Each row was made from one small tree. The marks that hang from a mark follow it in brackets, in alphabetical order. Every link used is in the known rows. Write each row's tree.
In the rows, zero is written as 128.
Known rows
pekop{bufa{befis fudazum} sokav{vomop}}: [177 129 195 121 118 120  92 184 165  78  96 154  65 100 191  99 132 101
 106  85  89]
befis{bufa{fudazum}}: [198 131 176 131 150 127 120 142 130  88  97 145 111  98 149  81 142 110
 114 116 104]
fudazum{bufa{befis}}: [130 169 146 117 127 118 135 146 137  86 103 124 104 108 139  88 149 123
 115 139 131]
pekop{bufa}: [159 136 161 116 129 122 127 157 144  83  87 122 117 129 149 100 138 112
 114 120 108]
bupe{ratar}: [156 134 133 131 141 131 129 141 100 123  65 115 123 111 131  83 150 132
 108 116 105]
befis{ruli}: [160 166 177 117 145 142 121 145 118 101  98 136 127 125 128  97 142 113
 101 132 130]
vomop{sokav}: [154 148 159 102 144 130 106 138 125 124  77 109 101 110 133 115 172 122
 109 119 112]
bufa{befis{ruli} fudazum{sokav{vomop}}}: [189 176 228 128 142 119 103 165 146  88 127 162  95  97 171 110 140 123
 102 133  89]
sokav{fudazum{bufa{befis}} pekop vomop}: [151 167 166 112 117 135 117 171 147 111 118 147  62  85 145  84 158 104
  95 156 107]
fudazum{bufa{befis{ruli}} sokav}: [141 195 197 117 128 119 141 162 154  75 145 136 122 103 144 104 130 138
 102 170 119]
fudazum{bufa{befis{ruli}} sokav{pekop}}: [144 205 206 107 121 122 132 176 157  69 151 146 113  97 145 106 149 137
  90 200 111]
bufa{befis fudazum}: [176 147 167 131 142 122 111 135 136  84 107 141  91  96 173 104 158 121
 118 102 107]
vomop{sokav{pekop}}: [156 156 169  90 138 133  98 151 127 118  83 120  92 103 133 117 191 121
  97 149 104]
sokav{fudazum{bufa{befis}} vomop}: [148 157 155 124 123 132 127 156 143 119 110 135  74  93 145  82 137 106
 110 124 117]
sokav{fudazum{bufa} pekop vomop}: [152 156 150 117 121 149 117 169 138 125 117 140  78  91 137  80 158  89
 104 175 113]
vomop{sokav{fudazum{bufa{befis}} pekop}}: [147 171 176  98 121 137 117 152 157 107 122 123  72  81 151 116 172 128
  93 133 114]
sokav{pekop{bufa}}: [162 146 168 105 124 127 117 170 145  79  95 133 105 119 148 101 162 110
 100 154 101]
fudazum{bufa{befis} sokav{vomop}}: [139 174 174 116 122 105 128 172 148 102 118 132  94  97 141  91 141 126
 112 177  99]
vomop{sokav{fudazum{bufa}}}: [145 154 151 114 135 146 125 136 148 125 113 105  97  95 143 109 151 114
 116 121 127]
bufa{fudazum}: [177 134 146 138 150 137 111 133 127 100 105 133 110 105 162  98 158 103
 129 125 114]
vomop{sokav{fudazum{bufa} pekop}}: [148 161 161 103 129 149 116 151 150 119 119 115  87  88 144 112 172 114
 102 150 119]
fudazum{sokav{pekop}}: [161 155 163 108 131 131 116 162 140 106 132 134 102  96 143 110 163 128
 102 199  92]
bupe{ratar vomop}: [159 142 141 122 140 114 124 144  71 139  56 123 115 104 128  71 155 145
  89 111  94]
fudazum{bufa}: [132 157 129 124 133 132 135 143 128 101 102 115 122 115 129  83 148 105
 126 160 137]

Write each row's tree
[138 183 174 108 117 115 131 169 157  79 147 135  97  88 149 104 159 137
 100 203 104] | fudazum{bufa{befis} sokav{pekop}}
[172 148 184 108 113 134 125 165 168  76 127 143  73  95 170 111 147 124
  88 116  96] | sokav{fudazum pekop{bufa{befis}}}
[171 145 188  98 124 141 110 160 163 104 108 120  83  99 159 126 164 118
  93 118  96] | vomop{sokav{fudazum pekop{bufa}}}
[144 134 136 123 117 158 112 166 146 135 121 135  71  87 149  79 124  88
 111 132 126] | pekop{sokav{fudazum{bufa} vomop}}
[164 116 158 119 112 154 120 165 171  97 129 132  83  99 175 104 111 106
 104  94 115] | pekop{bufa sokav{fudazum}}
[176 157 211 100 130 116  97 166 163  72  93 131  82 100 175 129 182 125
  96 112  85] | vomop{sokav{pekop{bufa{befis fudazum}}}}
[170 154 202  93 120 130 110 162 170  92 109 126  68  92 167 129 166 132
  85 101  90] | vomop{sokav{fudazum pekop{bufa{befis}}}}
[187 176 220 130 143 124 116 152 152  72 146 154 108  94 176 119 138 135
 105 129  99] | bufa{befis{ruli} fudazum{sokav}}
[135 175 164 118 123 112 140 156 156  86 139 124 107  96 148 102 139 139
 114 174 112] | fudazum{bufa{befis} sokav}
[169 142 161 115 138 127 116 138  88 158  67 112  94  85 139  93 157 151
  83  80  88] | bupe{ratar vomop{sokav{fudazum}}}
[165 154 188  97 128 106 108 171  96 122  47 117 103 103 141  96 176 150
  72 112  71] | bupe{ratar vomop{sokav{pekop{bufa}}}}
[184 151 191 130 138 111 103 159 148  98 120 150  80  86 174 106 150 123
 116 137  78] | bufa{befis fudazum{sokav{vomop}}}
[167 128 185 111 105 134 107 181 172  99 109 148  51  94 177  99 114 110
  91  76  95] | pekop{bufa{befis} sokav{fudazum vomop}}
[173 129 185 123 119 126 105 169 174  61 116 146  80  98 198 109 131 114
 109  81 103] | pekop{bufa{befis fudazum} sokav}
[167 149 168  99 133 150 105 145 144 128 110 122  77  88 146 120 176 119
  94 130 104] | vomop{sokav{fudazum pekop}}
[150 181 197 108 133 141 126 143 153 103 119 121  95  96 147 116 145 129
  96 101 130] | vomop{sokav{fudazum{bufa{befis{ruli}}}}}
[185 139 172 136 145 127 103 157 138 115 119 141 100  96 165 101 149 104
 127 159  85] | bufa{fudazum{sokav{vomop}}}
[177 148 194 106 112 127 110 182 162  96 104 152  58  98 162  99 149 110
  86 120  82] | sokav{fudazum pekop{bufa{befis}} vomop}
[181 152 183 132 139 116 116 145 153  84 138 144  92  85 181 117 149 136
 117 132  90] | bufa{befis fudazum{sokav}}
[186 147 210 128 128 103 112 176 168  71 115 144  89 103 186 110 135 120
 115 121  72] | pekop{bufa{befis fudazum{sokav{vomop}}}}
[173 141 157 113 128 150 103 163 129 135 106 146  67  92 139  90 162  95
  95 152  98] | sokav{fudazum pekop vomop}
[178 137 178 111 117 140 109 181 154 108 103 144  74 104 153  94 148  94
  95 139  88] | sokav{fudazum pekop{bufa} vomop}
[208 163 230 130 152 131 125 158 144  75 132 159 130  98 152  95 123 122
 100 140  98] | befis{bufa{fudazum{sokav}} ruli}
[143 172 165 111 123 123 118 184 144 112 124 135 101  97 132  88 159 107
 109 228  97] | fudazum{bufa sokav{pekop vomop}}
[165 157 197  97 117 108 102 188 144  85  75 148  74 115 148  94 165 111
  87 140  81] | sokav{pekop{bufa{befis}} vomop}
[211 163 238 128 151 126 114 170 137  89 117 166 118  99 146  86 123 112
  98 144  88] | befis{bufa{fudazum{sokav{vomop}}} ruli}
[150 146 139 130 128 145 128 154 136 133 108 129  88 100 135  77 137  90
 120 142 121] | sokav{fudazum{bufa} vomop}
[162 159 190  84 128 108 100 168 117 111  70 126  92 107 142 107 180 132
  79 131  86] | bupe{vomop{sokav{pekop{bufa}}}}
